Known rows, with every way that one mark hangs from another:
K(G S): [ 2.70 -2.17 -0.37 -0.36  2.01 -1.28 -2.37 -0.58  1.31 -0.49  0.57  0.75
  0.11 -0.45 -0.52 -2.26  0.23 -0.32 -0.64  1.09 -0.84  0.60  1.20  0.37
 -0.43]
W(Y(T)): [-2.23  1.11  0.41  0.21  1.11 -2.51 -0.53  0.22 -0.82 -1.37  0.16  0.72
 -0.35  0.09  0.01  0.71 -0.45 -1.68 -0.60  0.43  0.36  1.37  0.30 -1.98
  1.20]
W(Y(G(S) T)): [ 0.21  1.51 -0.56 -0.59  3.05 -2.59  0.55  1.15 -0.30 -1.79  1.53  1.16
 -0.59 -0.98 -0.82 -0.25 -1.86 -2.46  0.34  0.99  0.09  0.27  1.76  0.79
  1.26]
S(G(Y) T): [-1.18  0.04 -0.76  0.29  1.35 -2.29 -0.60  1.82  0.16  0.21 -1.66  1.30
 -0.47  1.96 -0.72 -2.60  0.79 -2.54  2.53 -0.33  3.12 -0.62  0.60 -0.17
 -0.94]
G(Y(T)): [-1.94  1.21  1.47 -0.42  0.62 -1.98  0.98  0.36 -0.93 -0.42 -0.61  1.61
 -0.57  0.32  0.47 -2.02 -1.75 -0.81 -0.09 -0.76  1.19 -0.67  0.75 -0.87
  0.95]
T(G(S Y)): [ 0.62 -0.63  0.62 -0.54  3.30 -1.35 -0.11  0.68  0.93 -1.20  0.09  1.96
 -0.12  0.94 -0.55 -2.64 -1.63 -0.60  2.04 -0.84  1.66 -1.02  3.12 -0.28
  0.08]
Y(T(G(S(K)) W)): [ 2.04 -0.81 -1.17 -0.77  4.05 -1.34 -0.33  0.39 -0.83 -2.91 -0.28  0.98
 -1.49  0.17 -2.06  1.82 -1.21 -3.69  3.21 -1.62  0.85 -3.93  2.62  1.65
 -1.32]
T(W): [ 1.69  0.08 -1.26 -1.26  1.32 -1.32 -0.98  0.08 -0.69  0.03  0.25  1.39
  0.84  0.29 -1.60  1.05  0.63 -2.06  0.03 -0.70  0.32 -0.70  0.32 -0.44
 -0.95]
W(Y(G(S(K T)))): [ 1.21  0.38 -3.24 -0.31  3.85 -2.67 -0.08  1.16  0.34 -1.44 -1.38  0.17
 -0.80 -0.17 -0.64  1.23 -0.12 -2.33  3.27  1.17  1.57 -0.35  2.39  1.24
 -0.09]
T(G W(Y)): [ 0.06 -0.19 -1.36 -1.22  3.66 -2.65 -1.73  0.91 -0.58 -1.81  0.39  0.39
  0.47  1.31 -1.84  0.68  1.55 -4.11  1.00 -0.26  0.65  0.17  1.24 -1.38
 -0.76]
K(G(Y)): [ 0.02 -0.54  1.14 -2.00  2.02 -2.31 -0.58 -0.60 -0.07 -0.14 -1.43  0.06
  0.23  0.19  0.03 -4.40 -0.03  0.05  0.31  0.65  1.10 -0.04  0.79  0.08
  0.57]
W(Y(G)): [ 0.12  1.39 -1.07 -1.22  2.53 -2.98 -0.74  0.77  0.28 -0.43  0.26  0.44
  0.85 -0.52 -0.28 -1.10  0.39 -1.98 -0.42  1.54  0.23  1.51  0.79 -0.14
  0.94]
S(G(Y(T(W))) K): [-0.03  0.92  1.00 -0.72  2.92 -2.71  0.56  0.34 -1.68 -1.34 -2.11 -0.05
 -1.68  1.56 -1.09 -1.01  0.41 -4.63  2.60 -0.76  2.45 -2.72  0.71  1.67
 -0.29]
K(G(S) T(Y)): [ 2.95 -2.05 -0.42 -0.38  2.83 -2.18 -0.59 -0.02 -0.57 -1.56  0.86  1.07
  0.11 -0.62 -0.72 -4.03 -0.37 -1.15  0.27  1.86 -1.45 -0.40  3.59 -0.08
 -0.06]
G(S): [ 2.11 -0.44 -0.61 -0.03  1.41 -0.52 -0.99 -0.24  1.03 -0.27  0.60  2.06
  0.41 -0.14 -0.81  0.66 -1.24  0.55  0.64 -0.10  0.54 -0.06  1.61 -0.56
  0.23]
K(T(Y)): [ 0.95 -0.34 -0.77  0.58  1.04 -2.32 -0.37  0.48 -0.90 -0.56  0.35  1.82
  0.89 -0.16  0.06 -2.35  0.32 -1.68 -0.75  1.08 -1.35  0.23  2.61 -1.96
 -0.06]
K(S(G T Y)): [ 1.85 -3.41 -2.01  1.45  2.12 -1.80 -2.51  2.00  1.43 -0.19 -1.06  1.75
 -0.23  3.26 -1.06 -1.70  0.64 -2.56  2.09 -0.65  1.95 -0.53  1.08 -1.37
 -0.71]
Y(G(S)): [ 3.09  0.33 -1.46 -1.24  2.51 -1.29 -0.36  0.69  1.11 -0.23  1.10  1.98
  0.50 -1.24 -1.02 -0.98 -1.46 -0.84  0.59  0.60  0.12 -0.78  1.81  1.57
 -0.01]
Y(G): [ 1.62  0.72 -1.43 -1.46  1.62 -1.98 -0.89  0.66  0.44  0.21  0.21  1.48
  1.11 -1.30 -0.53 -1.90 -0.43 -1.22 -0.26  0.71  0.04 -0.34  0.61  1.01
 -0.18]
K(G): [ 1.14 -1.17 -0.33 -1.61  1.48 -1.85 -2.13 -0.74  0.20 -0.26 -0.79  0.23
  0.61 -0.59 -0.57 -2.24  0.55  0.01 -0.06  0.90  0.13  0.01  0.26  0.35
 -0.25]
W(Y(T(G(S(K))))): [-0.55 -0.19 -0.01  0.38  4.19 -2.32 -0.71  0.18  0.06 -3.44 -0.72  0.09
 -1.66  0.45 -0.43  1.41 -1.23 -2.36  2.79 -0.14  1.31 -0.92  2.77 -0.31
  0.67]
S(G K(T)): [ 1.69  0.38 -1.08  1.00  2.53 -3.04 -2.04  0.40  1.02 -0.42 -1.48 -0.62
 -0.41 -0.76  0.26 -1.60  2.40 -1.74  1.83  2.02  1.27 -0.82  1.11  1.16
 -0.43]
T(G): [ 0.40 -0.83 -0.82 -0.60  2.01 -1.52 -2.06  0.60  0.80 -0.93 -0.04  1.65
  0.78  0.16 -0.68 -1.14  0.07 -1.23  0.92 -0.49  0.61 -0.81  1.25 -0.79
 -1.02]
T(W Y(G(S(K)))): [ 4.82 -0.70 -1.46 -1.76  4.18 -1.67  0.91 -0.01 -1.61 -1.67 -0.36  1.64
  0.18  0.51 -2.23  0.24 -1.03 -4.48  2.17 -0.30 -0.42 -2.55  3.36  1.90
 -0.40]
S(G T Y): [ 0.29 -2.52 -1.97  0.31  1.72 -2.17 -2.19  1.80  0.31 -0.18 -2.38  1.27
  0.24  3.00 -1.19 -1.72  0.80 -2.19  2.51 -0.85  2.86 -1.08  0.21 -1.62
 -0.45]
W(Y(G(S(T)))): [ 0.72  0.43 -3.20 -0.45  2.99 -2.51 -0.12  2.00  0.43 -1.02  0.52  1.38
 -0.07 -0.11 -1.10  0.25 -0.51 -2.53  1.89  1.05  1.00  0.38  1.93  0.37
 -0.18]
T(G W Y): [ 1.63 -1.84 -0.98 -1.31  2.87 -1.66 -0.84  0.74 -1.88 -1.91  0.31  2.39
  0.89  2.06 -2.45 -0.80  0.23 -5.06  1.03 -1.69 -0.48 -1.65  2.53 -1.24
 -1.58]

Rows:
[ 0.28 -0.80 -0.27 -0.06  2.45 -1.03 -0.74  0.96  0.30 -2.23  1.17  2.30
 -0.74 -0.27 -1.20 -0.28 -2.21 -1.64  1.60 -1.20  0.40 -2.03  2.33  0.23
 -0.46] -> Y(T(G(S)))
[-1.10 -0.17  0.01  0.27  3.38 -2.06 -0.79  0.98 -0.05 -2.93  1.42  1.24
 -1.01  0.47 -0.95  0.30 -1.55 -2.32  1.39 -0.30  0.71 -0.24  2.45 -1.06
  0.49] -> W(Y(T(G(S))))
[ 2.08 -3.98 -1.94 -1.14  2.84 -1.70 -1.49  0.61  0.15 -1.01 -2.07  0.91
 -0.09  1.62 -1.21 -2.17 -0.96  0.12  2.44 -0.42  1.69 -1.46  1.67 -0.80
 -0.01] -> K(G(S(T Y)))
[ 0.48  0.99 -3.82 -1.74  2.88 -3.19 -0.16  2.26 -1.36 -0.83  0.20  0.75
  0.39  0.49 -2.11  0.65  1.42 -5.08  1.23  0.43  0.79 -0.22  0.78  0.45
 -1.25] -> S(T(W(Y(G))))
[ 1.94 -2.82 -2.39  0.21  2.63 -1.29 -0.85  0.35  0.28 -0.95 -3.49  1.01
 -0.46  2.07 -0.59  1.28 -1.14  0.23  3.69 -1.17  2.70 -1.99  2.12 -1.35
  0.34] -> G(S(K T Y))
[ 2.09 -1.61 -1.15  0.61  3.36 -1.92 -0.51  1.15  0.03 -2.17  1.65  2.41
  0.36  0.24 -0.84 -2.73 -0.66 -2.29  1.26  0.48 -0.99 -1.05  4.65 -1.01
 -0.75] -> K(T(G(S) Y))
[ 2.24 -1.29 -0.95 -0.16  3.71 -1.08 -1.64 -0.21  1.31 -1.80 -1.04  0.95
 -0.37  0.07 -0.77  0.54 -0.76 -0.56  3.06 -0.58  1.30 -1.90  2.87  0.66
 -0.49] -> T(G(S(K)))
[ 1.63 -0.52 -1.22 -2.48  2.94 -2.79  0.44  1.41 -1.82 -1.09 -0.41  1.25
  0.28  0.72 -1.65 -1.67 -1.18 -3.85  0.26 -1.13  0.44 -2.85  0.58  0.64
  0.37] -> S(Y(G T(W)))
[-0.79 -2.22 -0.03 -0.67  2.48 -2.16 -1.27  1.01 -0.33 -1.99 -1.25  1.55
 -0.01  1.67 -0.48 -2.22 -1.59 -1.75  1.08 -1.74  1.15 -2.13  1.34 -1.94
  0.55] -> S(Y(T(G)))
[-1.67 -0.70 -1.47 -0.45  2.09 -2.13 -0.27  1.95  0.00 -0.77 -1.59  1.90
 -0.03  1.40 -0.49 -2.48 -0.26 -1.95  2.60 -1.20  2.31 -1.47  1.95 -0.85
 -1.49] -> S(T(G(Y)))
[ 1.44 -0.57 -1.21 -0.95  4.48 -1.98 -1.28  0.90 -0.12 -2.25  1.48  0.84
  0.07  1.27 -2.35  1.31  0.46 -3.56  1.86 -0.42  0.70 -0.19  2.45 -0.87
 -0.56] -> T(G(S) W(Y))
[ 1.89 -1.66 -3.12 -1.96  2.74 -2.16 -1.38 -0.03 -1.49 -0.94 -3.00 -0.63
 -0.69  0.31 -1.83  0.54  1.65 -2.86  2.94 -0.07  1.10 -2.55  0.62  1.65
 -2.38] -> S(K(G) T(W))
[ 1.55  1.97 -2.57 -1.37  3.73 -4.13 -0.10  1.73 -0.69 -0.76  1.51 -0.38
  0.63 -1.51 -0.90 -1.55  2.15 -4.19 -0.45  2.60 -0.72  0.53  1.54  0.74
 -0.34] -> K(T(W(Y(G))))
[ 3.64  0.37 -2.32 -1.40  3.62 -3.29  0.81  0.76 -1.99 -1.26 -0.54  0.51
  0.45 -0.73 -1.03 -1.89  1.16 -5.01  1.05  1.35 -1.24 -2.23  3.21  1.79
 -0.88] -> S(K(T(W Y(G))))
[-0.29 -1.46  0.79  0.06  1.77 -2.33 -1.47  0.87 -0.24 -1.07 -1.41  1.06
 -0.39  2.11 -0.64 -2.15 -0.44 -2.29  1.00 -0.90  1.98 -1.27 -0.13 -1.31
  1.04] -> S(G Y(T))
[ 2.56 -1.85 -0.48 -0.93  3.51 -1.59  0.25 -0.27 -1.49 -1.95 -2.00  0.75
 -1.06  1.77 -1.35  1.74 -1.81 -1.95  2.37 -1.94  1.55 -3.27  1.97 -0.26
  0.86] -> G(S(K Y(T(W))))
[ 2.92 -0.26 -1.52 -2.23  2.50 -2.21  0.40  0.87 -2.18 -0.77  0.80  2.33
  1.26  0.54 -2.27 -1.39 -0.24 -5.14 -0.14 -0.38 -1.09 -1.42  1.85  0.51
 -0.82] -> T(W Y(G))
[ 1.62  0.10  0.26  1.87  2.64 -2.81 -0.90  1.50  1.86  0.12  0.93  0.79
 -0.61  0.49  0.37 -4.77  1.38 -1.98  0.33  1.81  0.57  0.54  2.42  0.40
 -0.17] -> K(S(G(Y)) T)
[ 1.30  1.27 -1.50 -2.26  2.02 -2.30  0.45  1.28 -1.70 -0.87  1.08  1.60
  0.08 -1.21 -1.82 -0.57 -0.81 -4.39 -0.12 -0.38 -0.43 -2.39  0.51  2.10
 -0.98] -> Y(G T(W))
[-0.81  1.16  0.71 -1.39  1.40 -2.08  1.36  0.59 -2.16 -0.68 -0.15  1.49
 -0.63  0.74 -0.93 -1.02 -1.01 -2.93  0.22 -1.51  1.05 -1.71  0.88 -0.35
 -0.08] -> G(Y(T(W)))
[ 2.77 -2.56 -2.43  1.23  2.19 -1.42 -1.21  1.94 -1.11 -1.05  0.84  2.80
 -0.36  3.18 -3.06 -0.29  1.20 -6.93  1.82 -1.07  0.02 -1.09  2.20 -0.56
 -2.61] -> K(S(G T(W Y)))
[ 1.24 -1.50 -2.35 -0.11  1.67 -1.87 -0.87  1.75 -2.19 -0.94 -0.57  2.31
  0.21  3.03 -3.04 -0.15  1.60 -6.50  2.27 -1.38  0.95 -1.63  1.15 -0.60
 -2.43] -> S(G T(W Y))
[ 1.23  0.68  0.65 -0.91  3.03 -1.59  1.84 -0.17 -1.61 -1.63 -1.34  0.90
 -1.77  0.60 -0.95  0.77 -1.97 -2.29  2.44 -1.38  1.54 -2.91  2.35  1.12
  0.41] -> G(S(K) Y(T(W)))
[ 1.33  1.48 -1.82 -2.12  3.37 -3.13 -0.45  0.94 -0.96 -0.70  0.85  0.28
  0.87 -0.17 -1.66 -0.08  1.13 -4.29 -0.04  0.92  0.01  0.62  0.65  0.46
  0.06] -> T(W(Y(G)))
[ 4.94  0.89 -3.04 -1.19  4.44 -2.72  0.37  0.90  0.00 -1.03  0.37  0.05
 -0.25 -2.29 -1.23 -0.50  0.53 -2.66  1.95  1.67 -0.35 -2.57  2.95  3.45
 -0.97] -> Y(G(S(K(T(W)))))
[ 3.62  0.29 -1.54 -1.02  3.30 -1.56 -0.30 -0.16  0.96 -0.81 -0.78  0.84
 -0.02 -1.36 -0.62 -0.11 -1.08 -0.69  2.02  0.70  0.63 -1.58  2.15  2.62
  0.24] -> Y(G(S(K)))
[ 1.44 -1.71 -3.14 -1.31  2.88 -2.68 -0.55  1.31 -0.23 -0.56 -3.97  0.46
  0.24  0.96 -0.22 -1.22 -0.24 -1.60  2.87 -0.18  2.21 -2.38  1.25  0.31
  0.13] -> S(K T Y(G))
[ 2.18 -0.24 -3.39 -0.71  2.12 -1.32 -0.13  1.95  0.55 -0.33  0.53  2.41
  0.29 -0.79 -1.47 -0.39 -1.31 -1.69  2.04  0.13  0.81 -1.47  1.80  1.73
 -1.35] -> Y(G(S(T)))
[ 1.62  1.00 -0.26 -0.15  3.78 -3.51 -0.14  0.78 -0.55 -0.42 -1.78 -1.07
 -1.00  0.58 -0.47 -2.54  2.65 -3.58  2.39  1.21  2.01 -1.73  1.69  1.61
 -0.65] -> S(G(Y) K(T(W)))
[ 2.64  0.86 -1.54 -1.79  2.89 -1.69  1.04  1.23 -1.09 -1.37  1.96  2.16
 -0.42 -1.17 -2.38  0.07 -2.00 -3.86  0.66 -0.47 -0.28 -2.82  1.63  2.64
 -0.76] -> Y(G(S) T(W))
[ 2.61 -2.75 -3.03 -0.82  2.61 -1.14 -0.50  1.43 -0.83 -0.70 -1.07  2.03
  0.23  2.57 -2.32  1.23 -0.83 -2.07  2.59 -2.05  1.85 -2.17  1.78 -1.48
 -0.70] -> G(S(T(W) Y))
[-0.68 -0.05 -0.86  0.38  2.14 -2.50 -0.53  1.01  0.12 -0.26 -3.80  0.18
 -1.10  1.87 -0.16 -1.49  1.11 -2.39  3.96 -0.23  3.66 -1.42  0.97  0.66
 -0.75] -> S(G(Y) K T)
[ 0.53 -0.60 -0.48 -1.61  2.06 -2.68 -0.03  1.15 -0.69 -0.92 -0.94  1.39
  0.36  0.08 -0.31 -2.77 -1.99 -1.85  0.00 -0.46  0.63 -1.81  0.72 -0.17
  1.33] -> S(Y(G T))
[ 1.14 -1.38 -3.82 -0.89  3.26 -1.78 -1.32  1.28 -0.92 -1.67 -2.37  0.68
 -0.41  1.00 -1.93  1.74  1.44 -4.10  3.96 -1.60  1.65 -3.32  1.69  0.71
 -3.12] -> S(K T(G W))
[ 2.39 -0.76 -3.67 -1.68  2.93 -2.31  0.81  1.27 -2.63 -1.24 -1.94  1.54
  0.10  1.03 -2.11  0.39  0.38 -5.85  2.73 -0.71  0.19 -3.02  2.24  1.31
 -2.06] -> S(K T(W Y(G)))
[ 3.35 -2.45 -1.53 -2.04  4.47 -3.51 -1.44 -0.41 -0.87 -1.25 -2.92 -1.93
 -0.15  0.22 -0.50 -2.91  2.01 -1.47  1.58  1.26  0.63 -2.30  1.56  0.36
  0.05] -> S(K(G T(W)) Y)
[ 2.89 -0.93 -0.45 -0.79  3.64 -2.89 -0.27  0.54 -0.06 -0.54  1.00 -0.16
 -0.61 -0.52 -0.49 -4.89  1.39 -2.20 -0.31  1.79 -0.93 -0.54  2.67  1.45
 -0.90] -> K(G(Y) S T(W))
[ 3.29  1.01 -1.91 -1.69  5.03 -2.68  0.10  0.18 -0.37 -1.65 -0.29 -0.36
 -0.37 -0.20 -1.64  1.73  0.34 -3.51  2.12  0.97  0.74 -0.63  2.19  1.71
  0.47] -> T(W(Y(G(S(K)))))
[-2.45  0.34 -0.03 -0.09  2.53 -2.75 -1.17  0.98 -0.52 -2.48  0.35  0.81
 -0.57  0.43 -0.43 -0.32 -0.32 -2.88  0.60 -0.06  0.63  0.17  1.34 -1.57
  0.26] -> W(Y(T(G)))
[ 0.57  1.03  0.35  0.74  2.98 -3.45 -0.53  0.45  0.72 -0.21 -2.31 -0.89
 -0.91  0.17  0.89 -3.69  1.92 -1.56  2.23  1.83  2.24 -0.69  1.66  1.05
  0.33] -> S(G(Y) K(T))
[ 1.73  0.91 -1.02 -0.85  3.49 -2.48 -0.34  0.72  0.80 -0.89  1.31  0.87
  0.34 -0.63 -0.85 -0.52 -0.76 -1.61  0.40  1.52  0.35  1.22  1.91  0.37
  1.19] -> W(Y(G(S)))
[ 0.25 -0.17 -0.30 -1.75  3.20 -2.16 -0.16  0.98 -0.72 -1.00 -0.30  1.30
  0.29  1.32 -1.42 -1.91  0.20 -3.13  1.55 -1.53  1.41 -1.73  1.81 -0.21
 -1.08] -> T(G(Y) W)
[ 1.05  0.03  0.90  0.43  2.54 -2.14  0.13  1.37 -0.51 -0.97  1.09  1.47
 -1.52  1.68 -1.51 -2.18 -0.11 -5.13  0.84 -0.84  0.81 -1.26  1.34  0.96
 -0.72] -> K(S(G(Y(T(W)))))
[ 2.53  1.56 -1.98 -0.04  4.59 -3.50 -0.05  0.61  0.92 -1.52 -0.01 -0.87
 -0.50 -2.01  0.39 -1.02  0.66 -1.40  1.50  3.17  0.18  0.33  3.12  1.77
  1.08] -> W(Y(G(S(K(T)))))
[ 0.90 -3.18 -3.31 -1.29  3.21 -2.04 -1.55  2.16 -0.98 -1.41 -1.71  1.62
  0.60  2.90 -2.33 -0.57  0.47 -3.69  2.86 -2.37  1.93 -2.87  1.41 -1.73
 -1.91] -> S(T(G W) Y)
[ 1.57 -2.18 -1.48 -0.07  4.04 -3.19 -1.82  0.63  0.75 -1.56 -2.91 -0.42
  0.17  0.66  0.69 -2.77  0.85 -0.50  2.30  0.43  1.30 -2.05  2.63 -1.05
  0.28] -> S(K(T(G)) Y)
[ 3.82 -0.55 -2.68 -1.81  4.44 -3.75 -0.14  1.01 -0.72 -0.82 -2.01 -0.71
  0.45 -0.47 -0.48 -2.37  1.21 -2.82  1.47  1.11  0.48 -2.67  2.01  1.39
  0.16] -> S(K(T(W)) Y(G))
[ 3.17 -3.02 -1.31 -1.45  4.42 -1.35 -1.32  0.86  0.04 -1.79 -0.13  1.74
  0.54  2.36 -2.44 -0.41 -0.90 -2.35  2.36 -1.99  1.24 -2.40  2.62 -1.09
 -0.34] -> T(G(S(Y)) W)
[ 3.25 -1.18 -2.57  0.52  3.56 -2.09 -1.82  1.71  0.83 -1.24  2.48  1.28
  0.05 -0.44 -1.36 -1.57  1.48 -3.63  0.26  0.52 -1.42 -1.25  3.00  0.53
 -2.52] -> K(S T(G W))
